Each row was made from one walk, in order. Every step used is in the known rows, and no mark comes twice. Write each row's walk.
(in the rows, 128 means zero)
Known rows
sipe, diret, busu: [187 125 147  85 148 158 130 119 146 128 124 120 100 124  92 134  89  96
 133 124 122  71 154]
busu, mitobiv, sosut, diret, kavi: [186 168 137 138 159  31 114 125 143 128 111 120 142 118  90 138  88  97
 143 151 140  94 105]
kavi, mitobiv, sosut: [188 150 171 112 114  94 131 104 149 132 136 132 147 111  81 110  99 105
 148 119 138  85  94]
sipe, mitobiv: [187 121 168 109 143 154 126 104 148 130 100 107  88  77  92  86 135 126
 120 114 136  75 134]
sipe, mitobiv, sosut, diret, kavi: [179 145 137 114 185  88  97 112 145 128  83 109 105  84  71 121 113 101
 128 117 129  95 114]
sosut, mitobiv, sipe, diret, kavi: [187 148 114 100 213  77 152 123 161 135 140 115 120 116 118 130  68  92
 128 122 123  78 140]
busu, diret, sosut, mitobiv: [209 122 165 118 158  88 105  93 147 125 140 125 105 117 150 114 123 120
 130 126 126  73 133]
mitobiv, busu, diret: [203 116 170 119 129  95 163 114 147 132 119 142 117 112 127 126 108 108
 135 145 134  48 107]
sipe, diret, kavi, mitobiv: [174 179 145 100 113 111 161 134 159 129 115 121 120 102  89 122  86  80
 143 136 117  98 145]
busu, mitobiv: [196 141 168 133 116 100 149 118 146 132 130 118 130 114 111 104 112 128
 132 150 144  77 127]
sipe, diret, sosut, mitobiv: [198 129 153  99 214 108  92 109 158 123 137 107 128 128 137 111  97  94
 123 128 113  99 131]
busu, mitobiv, sipe, diret, sosut: [204  79 151  83 173  70 141 112 151 133 146  92 143 114 121 123 101  92
 114 140 133 102  83]
sipe, diret: [185 128 164  99 177 140 130 112 154 130 128 120 123 104  90 122 100  88
 125 134 124  70 144]
busu, mitobiv, sosut, diret, sipe: [202 134 143 118 153  33 122 107 155 147  95 130 148 116  98 113 104 101
 145 149 147  63  89]
diret, kavi: [186 164 154 114 125 126 143 117 146 126  91 126 103  97  86 133 107 128
 139 147 136  82 162]
sosut, mitobiv, sipe, diret, busu: [195 111 114  81 201 102 139 116 148 134 157 121 109 135 128 128  73 108
 129 104 125  63 137]
mitobiv, sipe, diret: [187 100 149  79 197 111 151 106 153 136 141 116 128  99  96 135  99  91
 118 129 129  63 120]
kavi, diret, busu, mitobiv, sosut: [217 121 158 116 126  75 129 108 137 140 151 123 109 142  86 127  96 125
 161 133 141  70  99]
diret, sosut: [197 115 176  95 139 121 101  98 143 122 105 112 111 105 105 128 129 130
 124 144 133  93 131]
sipe, mitobiv, busu: [193 114 164 107 141 131 150 122 151 129  88 113 106  97 110  89 119 122
 123 127 134  80  97]
diret, busu: [191 133 153 100 105 147 128 113 137 125 109 130  89 118  96 131 109 139
 137 128 133  65 156]
kavi, diret, busu, mitobiv: [209 132 159 110  99  93 149 114 137 134 144 124  87 129 105 126 107 138
 149 151 135  62 137]
kavi, mitobiv: [179 158 170 109  89 106 148 112 151 126 124 132 122  99 102 101 118 115
 141 136 134  77 133]
kavi, diret: [197 130 176 106 161 108 133  92 145 135 134 133  95 100  90 127 128 126
 139 151 131  47 147]
busu, diret, kavi: [192 153 159 123 108 117 152 109 143 133 109 135  89  92  97 142 113 110
 139 142 129  61 161]
sipe, diret, sosut, mitobiv, busu: [204 117 151 102 212  82 113 127 160 122 132 113 147 144 151 117  84  94
 128 137 114 102  95]
mitobiv, sipe: [193 105 156  90 161 102 152  99 144 133 132 126 117  93  96 129 117 128
 123 135 142  56 123]
mitobiv, sosut, diret, kavi: [178 161 138 118 188  62  99 110 143 125  98 130 121 106  72 154  98  96
 139 143 134  83 126]

Write each row's walk
[167 156 122  89 128  24 158 120 147 124 111 131 114  87 103 142 105  97
 128 152 128  73 128] => sosut, diret, kavi, mitobiv, sipe
[203 118 176 105  81  64 152 114 150 123 125 135 130 114 144 119 118 103
 137 145 123  87  79] => kavi, mitobiv, busu, diret, sosut
[193 121 132  95 227  85 144 110 159 136 162 117 129 119 126 114  84  91
 121 121 128  64 126] => sosut, mitobiv, sipe, diret
[201 130 160  95 129 122 134 100 138 131 130 133  71 118  89 138 116 140
 148 140 127  49 155] => kavi, diret, busu
[179 169 142 102 113  85 180 151 164 125 107 122 134 117 109 126  68  75
 146 147 117 102 111] => sipe, diret, kavi, mitobiv, busu
[189 140 154 134 174  34 104 111 141 130 128 125 156 122  96 124 106  98
 135 147 140  83  90] => busu, mitobiv, sosut, diret
[215  97 163  99 134 121 134  83 159 159  93 123  97  80  83  88 129 106
 142  95 144  49  98] => busu, diret, sipe, mitobiv, sosut
[207 106 162  99 101 137 154  90 160 153  83 122  72  68 108  83 146 118
 133 113 142  40 132] => busu, diret, sipe, mitobiv
[179 136 138  98 143 103 107 110 135 118 104 133  93 115 106 149 114 121
 127 143 127  57 160] => sosut, diret, busu
[199 135 152 118  76 117 146 126 137 127 122 120 105 127 111 116  98 136
 142 137 142  78 136] => diret, busu, mitobiv
[203 165 136 140 142  66 161 132 152 130 118 140 110 125 148 126  84 112
 148 140 125  64 128] => sosut, mitobiv, busu, diret, kavi
[202 116 147 112 144 106 128 126 144 135 147 111 141 146  85 122  66  90
 145 113 133  96  95] => sipe, diret, busu, mitobiv, sosut
[196 131 144  99 182  58 103  91 156 145  83 139 133 103  83 130 110 105
 142 138 141  52 110] => mitobiv, sosut, diret, sipe
[215 110 159 103 104  84 176 108 161 149  84 146 112 109 126 126 113 116
 148 148 137  30 113] => mitobiv, busu, diret, sipe
[182 126 154  87 116  77 172 107 151 132 139 131 128  91 102 114 114 116
 131 133 140  66 111] => kavi, mitobiv, sipe
[184 134 155 113 197  68  86  98 142 127 117 134 140 109  83 142 114  98
 132 136 132  68 108] => mitobiv, sosut, diret
[199 109 154 110 132  67 170 114 146 137 144 118 131 108 110 116 108 125
 125 146 150  67 106] => busu, mitobiv, sipe
[193 168 157 122  88  73 151 110 150 134 130 140 123 103  87 128  96  95
 158 117 132  81 107] => busu, diret, kavi, mitobiv, sosut
[200 148 149 128 174  83 142 127 156 125 123 136 130 135 143 108  88 127
 140 140 132  71 115] => sosut, mitobiv, busu
[181 154 137  88  98  70 183 121 152 129 118 126 113  90  96 129  97 115
 138 137 136  82 123] => diret, kavi, mitobiv, sipe
[185 125 140 103 165  83  88 105 132 125 114 137 117 127  82 152 102 110
 138 125 132  67 122] => mitobiv, sosut, diret, busu
[186 139 137 117 116  71 127 126 134 123 114 125 109 126 120 132 106 118
 132 150 132  65 142] => sosut, diret, busu, mitobiv
[185 124 131  84 182 100 162 119 154 135 123 114 112  97  86 148  83  89
 124 137 127  79 141] => mitobiv, sipe, diret, kavi
[188 125 140  89 153 102 119  99 157 141  59 116  84  70 104  93 142 113
 124 134 136  49 136] => sosut, diret, sipe, mitobiv
[199 119 158  90 118 147 143 100 161 147  65 113  81  72  93  80 133 133
 133 119 143  58 137] => diret, sipe, mitobiv
[213 134 165 105 191  79  95  90 149 126 148 123  98 124 135 118 129 135
 139 141 123  76 134] => kavi, diret, sosut, mitobiv
[182 153 145 104 161 132 140 123 154 129 109 114 113 101  82 138  86  87
 133 141 117  86 162] => sipe, diret, kavi
[207  79 176 101 125 110 129 108 148 126 102 106  94  94 134 101 140 112
 120 124 126  88  81] => sipe, mitobiv, busu, diret, sosut
[179 150 138 101 123  62 110 112 140 122 124 139 129 125  93 136  95 101
 146 122 126  78 106] => kavi, mitobiv, sosut, diret, busu
[207 113 182  93 160 102 104  85 144 126 125 120  92 103 103 133 145 134
 133 153 125  71 130] => kavi, diret, sosut
[190 127 129 103 152  73 176 133 155 137 134 101 129 111 101 133  73  87
 128 142 134  90 118] => busu, mitobiv, sipe, diret, kavi
[210  93 177 108 130  89 132 108 145 125 113 129 116 116 140 135 125 114
 131 148 129  77  93] => mitobiv, busu, diret, sosut
[187 141 142  99  85  61 194 112 148 137 138 139 100  85 109 131 107 104
 139 130 133  60 123] => busu, diret, kavi, mitobiv, sipe
[184 180 149 113  80  75 178 142 157 124  93 135 127 114 110 120  84 115
 150 154 127  94 113] => diret, kavi, mitobiv, busu
[193 115 169 110 167 141 108  97 147 135 112 107 112  89  71  92 122 117
 130 100 142  84  97] => sipe, mitobiv, sosut
